Each row was made from one path, in order. Every step used is in the known rows, and no mark comes twice. Write each row's path.
Known rows
C-U-W: [  7 -15  -7  19 -14  26  10 -37  -4 -15   8  -1  21   6 -13   1  -7   6
  13 -24 -21  14  19   5   1   6   8  12  25  42  -3  -8 -24]
R-J-C-U-W: [ -1 -12  24  10  -2  21   8 -25 -16 -16  -1 -25  16  20 -10  18   1   9
   6  -8  -7  10   9  -6  19 -10  -2  50  13  22 -13  -1 -25]
S-W-T-V-U: [ 22  45  -9  25  35  20   6 -45  21 -28 -22  -6   4   2  22 -13  -3  -7
  15 -26 -16 -12   4 -27  -3  -6  38  13  -9  53  -5  37 -43]
X-Q-T-V-U-W: [ -6   7 -24  20  12 -24  29 -67  -1  18  20  -1   3  31   6 -14   9  -3
  19 -32   0  22  44 -30 -14  -7   7  27  15  72  -3  12 -36]
J-C-U-W: [  5 -12   7  16  -7  24  13 -43 -12 -14  -7 -11  22   2   5   3 -21  14
  15  -8  -8  -5  22 -11   7 -11  -5  32  19  34 -15 -13 -28]
T-V: [ -9 -11  -9  18 -19   0  21 -30  -6  -9 -14  -3  17   8  14 -16  -5 -11
   8 -32  -6   1   9  -7  -8  -7  20  38  -5  20 -24  22 -37]
T-V-U: [ -1  -4 -17  26   6  -3  20 -26  -4 -15   2  -2   5   2  14 -17 -14  -6
  18 -13 -12   9  23 -20 -19   3   5  31  -3  26 -12  14 -38]
C-U: [ 11 -19  -8   5 -11  21  14 -23 -10 -25   1   0  25  -4   3 -11 -17  10
   8 -26 -16   4  11  15  13  11  17  17   1  22  -8  -8 -17]
J-R-U: [ -2  -9  -6   0 -35  26  18 -40 -16 -23 -29 -19  -6  22  -5 -13   9 -18
   0 -16  -5   4  21 -10   0   2   4  -2  21  22  -3 -26  -9]
Y-S-W: [  8  26 -19   4 -32  33 -14 -34  -7 -30 -10  -3   0   3   7  11 -12  11
 -17  -1  -3 -14 -14   2   9 -11  18 -12   5   8  17 -17 -10]
X-Q-T: [ -8  -5 -23 -12  -3 -14  15 -43 -15   9   4  -8  12  22   6 -16   6   5
  -5 -23  16   3  19  -5  14 -11  11  12   2  32  -7   1  -6]
R-J-C-U-W-T-Q-X: [ 23  33  42  -2  37  23   2 -34  20 -18 -27 -37   8  10  14  47  -4   4
   3 -31 -12 -24  18 -40  20 -33  10  81  15  56 -29  35 -36]
U-V: [-18 -10 -16   7 -26  -4   8 -31 -16 -11 -25   5   3  17  -5   3   1   2
  -1  -9  25  23   3  -8 -20   4  17  14  13  29  -8   7 -22]
Y-J-C: [-13 -10   4  14   7  13  -8 -14 -19 -15 -25 -29  -4  11  22  25 -26   3
 -15   7  27 -36  13 -20  -1 -31 -13  30  -9  -2 -16  -3 -11]
V-T-W: [ 15   3 -16  20  10  27  23 -14   4 -13   4 -22  11  21   0 -32 -27  -1
  10 -11  -1 -11   0 -35  -7  -5   4   4  25  20  -9  13 -36]
U-C: [ -8   8   1  10 -17  12  16 -21  -2  -8 -11 -14   5   9   6  -7  13  12
  13 -18  11  13   9  -7  -4   2   0  13   6  18 -21   3 -22]
Q-T-V: [ -9   1 -11  15 -10  -4  34 -35  -5   9 -17   4  21   9  14 -20  -2 -14
   4 -43  15  -5   3   3 -13 -21  32  49 -17  32 -18  11 -39]
U-V-T-Q: [  6   7  -5  -8  -3   4  28 -26  -8  -5 -18 -13   0  29   1   5  -6  18
   0 -19  30  13   9 -41 -22  11  22  12  46  42 -20   5 -12]
C-U-W-S: [ 19   5 -18  18  -2  30  14 -39  13 -29   8   3  21   9 -17  27 -12 -15
  29 -20 -27  13  -5   2 -13   1  -1  12  15  55  18   3 -33]
S-W: [ -5  13 -14   4 -15  25  -8 -28   3 -31 -20 -13   8  12   7 -10   5  -2
 -12  -8  -3  -3 -20  12  11  -6  36 -13  11  12   2   6 -14]
J-Y-S-W-T: [ 19  39  -2  -5  -8  48 -22 -52 -13 -16 -15   0 -10  -7   4   7 -22  23
   0  -8 -26 -36   0 -34  12 -18  49 -27  -1  39   3 -14 -12]
X-Q-T-V: [-10  -5 -17  -3  -8 -23  29 -59  -9  17  -3  -2  19  28  21 -27   6  -8
   3 -49   9   5  23 -11   8 -12  29  39 -13  45 -22  18 -27]
U-W-S: [  1  13 -25  21  -3  20   5 -32  11 -20   0  -5   5  17 -22  32   0 -25
  21   0 -10  11 -12 -11 -26 -15 -15   5  21  40  20  15 -32]
R-J-C: [-16  -9  17  -2  -3   6   4  -5 -23 -15 -17 -33   5  18   1   9   3   0
  -7  13  14  -4  -6 -11  16 -22  -7  49  -4 -12 -21  12 -16]
Y-J-C-U-V-T: [ 14   0  16   9  17  16  13 -22 -24 -12 -20 -12   3  20  18  16 -39  30
   2  -5  50 -10  15 -38 -11   0  13  26  -9  37 -16 -16 -16]
R-U-V-T: [ 11   8  -9   7 -14   0  22 -23 -14 -16 -33  -9  -4  29 -24  -7  23  -6
  -1   4  41  38  11 -26 -21  15  15 -12   7  47  -7 -15 -28]

Write each row's path
[ -8  -4 -29   1  -2  -3  22 -56  -1   6   2 -14  15  39  14 -29 -12  -8
   0 -41   4  -5  14 -18  15 -16  14  19  14  39  -7  17 -26] => X-Q-T-W
[ 20  64   4  28  32  22  17 -50  28 -19 -26 -11  -2   7  29 -16  14   8
  28 -42  -3   2   4 -36  -5   1  36  15 -10  60 -19  37 -50] => S-W-T-V-U-C
[  4   8 -34  20   1  25  14 -29  17 -32  -9 -11  12  22   4   7 -29 -36
  21 -17 -17  -9 -25 -19 -13 -17  -4  20  10  29  12  29 -46] => T-W-S
[  1  15  -8  19   5   9  17 -15   0 -15   5 -13  -7   4   6  -7   5  20
  24  -2   4  23  23 -19 -15  13 -14   6  12  23  -9  -6 -23] => V-U-C
[-22 -21  10 -12 -11  14  -9  -8 -31  -8   4 -21  -4  21 -19  -2   5   3
   0  -1 -21   9   3 -13  10  -4  37   4   7   7 -16  -5  -7] => R-J-Y
[ -2  15  -2  29   3   0  32 -29   4  -8  -1  -8   1   8  20 -17   2   7
  32 -28  -1  22  28 -26 -20  10   3  31  -5  35 -23  14 -44] => T-V-U-C
[ 14  24 -31  19  10  18  27 -30  13 -20 -14  -3   5  38  -8   2 -29 -19
  27 -11  20  14 -28 -51 -38  -2   8   6  20  52  13  25 -51] => U-V-T-W-S
[ 16  29   2  -7  -4  -3  16 -22   9 -21 -49 -21 -12  29   4  18  18 -12
 -11 -11  35  21  16 -43 -23   0  29  13  20  61 -18  -2 -34] => R-U-V-T-Q-X
[ -4  22 -11  10  12 -26  42 -57   0  18   9  -7   3  26  29 -27  15  14
  28 -46  16  27  40 -32  -4   6  12  35  -8  60 -23  12 -34] => X-Q-T-V-U-C
[ -2   3 -25   7  18 -28  31 -53  -6  10  14  -2   7  22  23 -27  -2   0
  14 -32   3  11  37 -24  -2  -2  15  32  -8  51 -11  12 -29] => X-Q-T-V-U
[ 19  41  -3  -7  15  33   0 -42  24 -30 -39 -25   6  13  18  10   3   4
 -10 -39 -10 -32  -6 -16  16 -12  41   8  29  42 -14  32 -11] => S-W-T-Q
[ 18  15  -1  -4  15  18  15 -33  10 -13 -26 -21   7   6  11  14  -5   6
  -1 -35 -10 -27  18 -28   4 -11   7  31  25  36 -27  29 -11] => W-T-Q
[  3  16 -43   1  10   2  24 -57  15  -7   2 -10  14  40  10  -3 -16 -29
  17 -37   0  -6 -10 -23   3 -23   6  22   4  51  14  27 -37] => X-Q-T-W-S
[ 13  37  -1  14  10  22   6 -52  20 -21 -38  -7  15   9  21 -14   7 -12
   4 -44 -10 -20 -13 -12   8 -16  53  22 -13  47 -19  46 -43] => S-W-T-V
[ -4   9  10   3 -37  28  29 -43 -10 -16 -32 -26 -11  26   3 -15  25  -5
  13 -29   8  21  22 -19   0  10   1  -1  19  33 -16 -25 -14] => J-R-U-C
[ 19  22 -13  33  39  17   7 -33  10 -15   5  -7  -8   0 -19  13   1   5
  21   6 -12   0  33 -35 -24  -7 -23   7  26  55   3  18 -29] => V-U-W-T
[ 26  11   6  29  12  22  26 -63  14  -6 -10   6  26   2   1  -3  -6  -3
  28 -59 -29  -5  27 -18  -4  -5  24  45   2  75 -25  31 -52] => C-U-W-T-V
[-13 -15   0   6 -12  31   0 -26 -18 -12 -10 -22 -17  22  13  16 -27   0
  -7 -21   4 -29  15 -19 -12 -13   0   6  17   8  -1  -6   9] => Y-J-R
[ 24  28  -9  18  38  19  14 -40  18 -13  -2 -22 -10   9  -6  27  -3  11
  15 -19 -18 -11  41 -46 -19  -7 -16  17  52  63  -8  21 -20] => V-U-W-T-Q
[ 12   1  19   8  12  20  29 -23 -16 -18 -14 -22  14  40   3 -13 -28  14
  14 -18  26  14  -8 -45   8   4  22  52  11  34 -21  12 -47] => R-J-C-U-V-T-W
[ -3   1 -16  40   3   1  19 -39   2  -8  10  -3   0  11  -3  -4  -5  -9
  23 -13 -16  17  32 -26 -32  -1  -5  24  22  46  -5  15 -45] => T-V-U-W
[ 21  -1 -11  17  -1  23  34 -36  -3 -16  -3   1  19  27   0 -29 -36  12
  20 -35   9  17   3 -32 -11  20  32  12  22  53  -8   3 -44] => C-U-V-T-W
[ 24   2   2  -9  -2  14  34 -30  -7 -14 -10  -4  16  20   6  -1 -20  31
   9 -39  14  16  17 -31  -8  28  36  17  37  54 -21  -6 -13] => C-U-V-T-Q
[  9   8  11   9  12  25   9 -26  -2 -27  -2 -21  17  23 -14  44  -5 -13
  25  -4 -11  10 -17 -12   8 -15 -12  50   3  34   7   7 -33] => R-J-C-U-W-S
[ 23  67  11  17  10  35   3 -65   0  -9 -10   1 -20  -4  27  -5 -14  30
  31 -32 -26 -13  22 -63  -6  -4  50  -6 -11  65 -11  -7 -38] => J-Y-S-W-T-V-U-C
[ 16   0   7  23  20  26  20 -34 -13 -16 -22 -18   5  33  23   2 -57  15
   7 -25  38 -19  12 -53 -11  -6  14  33   2  43 -17  -1 -37] => Y-J-C-U-V-T-W
[  9  16   0  32   9  12  18 -55  13   2 -19  -2  11  11  -4   3   8 -15
  18 -39 -12  -7  20 -30 -17 -20   9  38   7  63 -24  43 -51] => U-W-T-V
[ 14   9 -16  22 -12  11  27 -36  -3 -20 -36 -16  -1  44 -17 -21   5 -19
   3 -13  30  30   7 -40 -20   9  17  -4  19  52  -8  -2 -51] => R-U-V-T-W
[  8   6  -9  12 -24  30  37 -53 -10 -16 -37 -18 -12  54  -8 -32 -10 -15
  13 -24  21  18  11 -57 -23  11  18  -7  42  55  -4 -12 -35] => J-R-U-V-T-W
